Each row was made from one walk, in order. Every step used is in the known rows, and no mark comes twice. Write each row's walk.
Known rows:
kila > dirobu: [ 2.44  0.16  0.88 -2.72 -1.68  1.39  2.67 -1.79  0.39 -0.47  0.49 -1.22
 -2.17  0.91 -0.77  2.81 -1.70 -0.82 -0.12 -2.10  0.81  2.10]
bune > boge > dirobu > zufes > bife: [ 0.81  1.08  1.55  0.71 -2.61  3.41  0.79 -3.03 -0.33 -0.27  0.29 -0.55
 -2.27  0.12  1.08  3.86 -1.48  1.59 -1.99 -2.00 -1.12  2.94]
dirobu > kila > zufes > bune: [ 1.11  0.07  1.23 -1.07 -1.09 -0.77  3.09 -3.20 -1.56 -0.57  0.82 -1.62
 -1.16 -0.20  1.34  5.37 -1.73 -0.54  2.41 -3.41  0.64  3.35]
bune > kila > zufes > dirobu > vumu: [ 2.95  1.23  1.91 -2.57 -1.18 -0.30  2.26 -3.27 -1.05  1.07  0.34 -0.94
 -0.95  0.16  3.11  2.39 -1.29 -0.35  0.48 -3.06 -0.54  2.45]
bife > zufes > bune > boge > dirobu: [-0.61  2.14  1.45 -3.74 -4.15  3.54  1.53 -3.89  0.10 -0.47  0.98 -1.05
 -1.85  1.45  1.01  4.43 -1.75 -0.34  0.10 -1.22  0.27  2.78]
bune > boge > dirobu > zufes > kuzad: [ 0.62  1.29  1.94  0.39 -3.75  2.56  1.16 -3.82 -0.32 -0.45  0.48 -0.35
 -1.86  0.06  1.27  3.86 -1.63  1.52 -1.41 -1.84 -0.26  1.79]
kila > dirobu > zufes > bune > boge: [ 1.41 -0.39  1.99  0.15 -3.59  4.14  3.25 -3.78 -0.70 -0.24 -0.61 -1.63
 -2.16  1.05  1.82  4.99 -0.78 -0.31  0.28 -2.81  0.31  4.58]
zufes > bife > kuzad: [ 1.01  1.76  1.24 -0.79 -1.82 -0.58  0.53 -2.52 -0.14 -0.37  2.86 -0.31
 -0.28 -0.19 -1.42  2.46 -1.35 -0.13 -1.61 -2.63  0.33  0.03]
kila > boge > dirobu > vumu: [ 2.13  1.61  1.53 -3.28 -2.85 -0.09  2.01 -2.39 -0.51 -1.44 -0.16  0.77
 -2.84  0.43  0.95  1.62 -2.26 -0.32 -1.16 -1.81 -1.25  2.47]
bife > dirobu > kila > zufes: [ 1.31  1.19 -0.17 -0.88 -0.97 -0.79  2.30 -2.27 -0.14 -0.99  1.01 -0.58
 -0.89 -0.49 -0.37  6.22 -1.52  0.97  1.27 -2.43 -1.04  1.94]
kila > zufes > bife: [ 1.70  0.48  1.42 -1.64 -0.79 -1.34  1.83 -2.16 -0.38  0.35  2.22 -0.31
 -1.20  0.28 -1.25  3.60 -2.09  0.71  0.52 -3.04  0.78  1.96]
vumu > dirobu: [ 1.71  0.89  0.72 -2.01 -2.93 -2.81  1.54 -2.46  0.04 -1.01  0.61 -1.74
 -1.22  0.49 -2.02  2.68 -1.76 -0.84 -1.18 -0.87  0.02  1.98]
bife > dirobu: [ 1.44  2.13  0.19 -2.13 -2.37 -0.13  1.64 -2.50  0.57 -1.08  1.30 -1.17
 -0.92  0.46 -1.72  4.12 -1.27  0.25 -0.76 -1.23 -0.09  1.10]
bune > boge > dirobu: [ 0.68  1.84  0.67 -2.15 -3.73  2.46  1.51 -2.97  0.24 -0.56  0.06 -0.91
 -2.89  0.82  0.70  2.59 -1.62 -0.95 -1.57 -1.13  0.19  1.82]
vumu > dirobu > kila: [ 1.53  0.16  0.40 -0.95 -2.17 -2.57  1.54 -2.17 -0.86 -1.42 -0.08 -2.05
 -1.10 -0.29 -0.43  3.69 -1.58 -0.08 -1.08 -1.21 -1.24  2.47]
zufes > dirobu > kila > boge: [ 3.64 -0.73  1.77 -1.00 -2.74 -0.11  0.72 -1.72 -1.72 -0.94  1.09 -0.40
 -1.17  0.34  2.29  3.16 -1.72 -0.19 -0.48 -1.91 -0.48  1.64]
vumu > dirobu > zufes: [ 1.07  0.48  0.74 -0.22 -2.65 -2.09  1.71 -2.95 -0.23 -1.36  0.11 -1.75
 -1.12 -0.04 -1.66  3.76 -1.34  0.06 -0.83 -1.37 -1.06  3.02]
vumu > dirobu > kila > boge: [ 2.57 -0.01  1.07 -0.69 -3.82 -3.33  1.40 -1.61 -1.37 -1.92  0.34 -0.43
 -1.68 -0.03  0.16  4.21 -1.89 -0.33 -0.97 -1.16 -1.32  2.45]
dirobu > zufes > bife: [ 1.33  0.43  1.41  0.11 -1.21  0.31  1.31 -2.62 -0.90 -0.58  1.52 -1.29
 -0.97 -0.22 -0.51  3.81 -1.12  1.54 -0.94 -2.84 -0.66  2.35]
vumu > dirobu > kila > zufes > bife > kuzad: [ 1.17  0.60  1.04  1.18 -0.87 -3.49  0.69 -2.15 -0.57 -0.40  1.82  0.25
  0.09 -1.11 -1.38  4.53 -2.12  0.76 -0.32 -2.49 -1.22  1.60]
zufes > bune > kila: [ 1.92  2.72  1.93 -1.90 -3.21  0.61  2.15 -3.62 -1.71 -0.22  1.21 -2.63
 -1.23  0.62  2.32  3.90 -0.92 -1.42  0.38 -2.47  1.37  2.40]
boge > dirobu > zufes > bune: [ 1.02  1.63  1.68 -0.50 -1.77  2.29  1.81 -3.82 -0.52 -1.23  0.17 -1.72
 -1.70  0.20  0.83  3.99 -2.05 -0.15  0.61 -2.11  0.14  3.65]

Write each row's walk:
[ 2.44  1.33  2.58  0.10 -3.50  0.30  0.92 -2.70 -0.75 -1.42  1.58  1.11
 -1.86  0.08  0.61  3.91 -2.39  1.57 -0.40 -1.98 -0.16  1.49] : kila > boge > dirobu > zufes > kuzad
[ 1.39 -0.08  0.41 -0.84 -1.49 -3.56  2.32 -2.14 -0.65 -0.82  0.25 -1.03
 -1.16 -0.40 -0.65  4.72 -2.07 -0.24  0.85 -1.95 -0.86  2.94] : vumu > dirobu > kila > zufes
[ 1.33  1.05  1.27 -1.11 -0.59  0.77  2.37 -3.12 -0.95 -0.79  0.26 -1.02
 -1.81 -0.12  1.69  4.91 -2.65 -0.39  2.12 -2.62  0.34  3.53] : boge > dirobu > kila > zufes > bune
[ 1.19  1.11  0.32 -1.47 -0.34  0.30  2.17 -2.16 -0.38 -0.85  0.21 -0.42
 -2.12 -0.50  0.85  4.31 -2.55 -0.21  1.32 -2.41 -0.57  2.41] : boge > dirobu > kila > zufes
[ 1.33  0.34  1.27 -4.33 -2.09  0.91  0.72 -2.58  0.16 -0.17  2.30 -1.33
 -0.21  1.22 -0.39  2.87 -1.59  0.02 -0.01 -1.44  0.01  0.89] : bife > zufes > dirobu
[ 1.84  2.24  2.13  0.65 -3.62 -0.82  1.86 -4.11 -1.67 -0.69  0.12 -2.77
 -0.69  0.18  1.53  5.09 -0.97 -0.44  0.16 -1.77 -0.43  4.12] : vumu > dirobu > zufes > bune > kila
[-0.81  1.07  1.43 -3.73 -4.62  2.06  2.28 -3.97 -0.56 -0.35  1.59 -1.68
 -1.25  1.43  0.64  4.92 -0.77 -0.57  0.37 -1.98  0.52  2.58] : bife > zufes > bune > boge
[ 2.60  1.25  2.23  0.35 -2.35  1.17  0.47 -1.85 -0.82 -1.21  1.33  0.90
 -2.23  0.13  0.38  3.86 -2.28  1.49 -0.87 -2.09 -1.07  2.67] : kila > boge > dirobu > zufes > bife
[ 1.64 -0.24  1.03 -0.60  0.01 -1.08  1.81 -1.85 -1.28 -0.08  1.59 -0.68
 -1.09 -0.58  0.43  4.77 -1.80  1.37  0.80 -3.40 -0.45  2.30] : dirobu > kila > zufes > bife
[ 1.04  1.82  0.28 -0.38 -2.11  0.63  1.88 -3.03  0.24 -1.42  0.82 -1.23
 -0.83 -0.09 -1.34  5.20 -0.81  1.09 -0.34 -1.77 -1.19  1.97] : bife > dirobu > zufes
[ 0.48  1.34  1.31  1.03 -1.45  0.21  0.78 -3.10 -0.46 -0.80  2.39 -0.30
 -0.18 -0.83 -1.05  3.53 -0.94  0.75 -1.25 -3.13 -0.80  0.99] : dirobu > zufes > bife > kuzad
[ 0.74  1.13  1.34 -0.64 -3.18  3.22  1.64 -3.63 -1.34 -0.92 -0.70 -1.77
 -2.27  0.24  3.21  4.33 -1.63 -0.56 -0.48 -1.80 -0.24  3.53] : zufes > bune > boge > dirobu > kila
[ 2.51  3.26  1.64 -0.28 -3.89  1.53  1.39 -2.58 -1.41 -1.18  0.46  0.15
 -2.63  0.07  2.76  4.46 -1.57 -0.30 -0.01 -1.91 -1.01  2.36] : bune > kila > boge > dirobu > zufes
[ 1.84 -0.29  1.56 -0.04 -1.84 -4.18  1.66 -2.55 -1.01 -0.45  1.25 -0.55
 -0.39 -0.57 -0.52  4.79 -2.37  1.50  0.53 -2.05 -0.37  1.87] : vumu > dirobu > kila > zufes > kuzad
[ 2.43  2.20  2.64  0.25 -4.58  0.50  2.32 -3.64 -2.51 -0.95  1.09 -1.04
 -1.60  0.32  3.31  5.57 -0.80 -0.74  1.05 -2.86  0.19  3.48] : dirobu > zufes > bune > kila > boge
[ 1.73  2.22  2.04 -4.02 -2.83  3.14  2.63 -2.92 -0.74  0.16  1.41 -1.82
 -1.28  1.49  1.84  5.30 -1.25 -0.44  1.68 -2.42  0.51  2.92] : bife > zufes > bune > kila > dirobu
[ 2.69 -0.20  1.39 -2.08 -1.18 -0.58  1.63 -2.63  0.00  0.49  1.70 -0.76
 -0.81  0.76 -0.09  2.68 -2.13 -0.74  0.96 -2.43  1.20  1.62] : kila > zufes > dirobu
[ 0.64  1.15  0.36 -1.00 -2.88  2.72  1.55 -2.72 -0.70 -1.01 -0.71 -1.27
 -2.67 -0.10  2.34  3.66 -1.51 -0.27 -1.33 -1.51 -1.07  2.26] : bune > boge > dirobu > kila
[ 1.23  0.67  1.56 -2.07 -1.85 -0.99  3.02 -3.59 -0.59 -0.14  1.58 -1.23
 -1.34  0.68 -0.31  4.23 -1.99 -1.26  2.17 -3.05  1.89  3.02] : kila > zufes > bune
[ 2.99  1.62  2.35 -2.76 -1.86  2.30  3.51 -3.36 -1.44  0.17 -0.79 -2.02
 -1.98  0.77  3.35  3.07 -1.06 -0.56  0.19 -3.09 -0.23  4.08] : zufes > bune > kila > dirobu > vumu
[ 1.35  1.43  1.95 -0.15 -1.83  1.13  1.00 -3.22 -0.26 -0.85  1.14 -0.56
 -1.30 -0.31 -0.01  3.35 -2.13  1.78 -0.54 -1.96 -0.21  1.50] : boge > dirobu > zufes > kuzad
[ 3.19  1.63  1.75 -1.67 -1.82  0.02  1.56 -2.80 -0.83  1.07  1.62 -1.12
 -0.75  0.54  2.21  3.34 -1.55 -1.02  1.02 -2.40  0.99  1.52] : bune > kila > zufes > dirobu
[ 1.14 -0.33  0.73 -3.31 -1.30  1.13  0.73 -2.27 -0.81 -0.66  1.57 -1.65
  0.01  0.38  1.29  3.90 -1.38  0.89  0.28 -1.76 -1.28  1.25] : bife > zufes > dirobu > kila
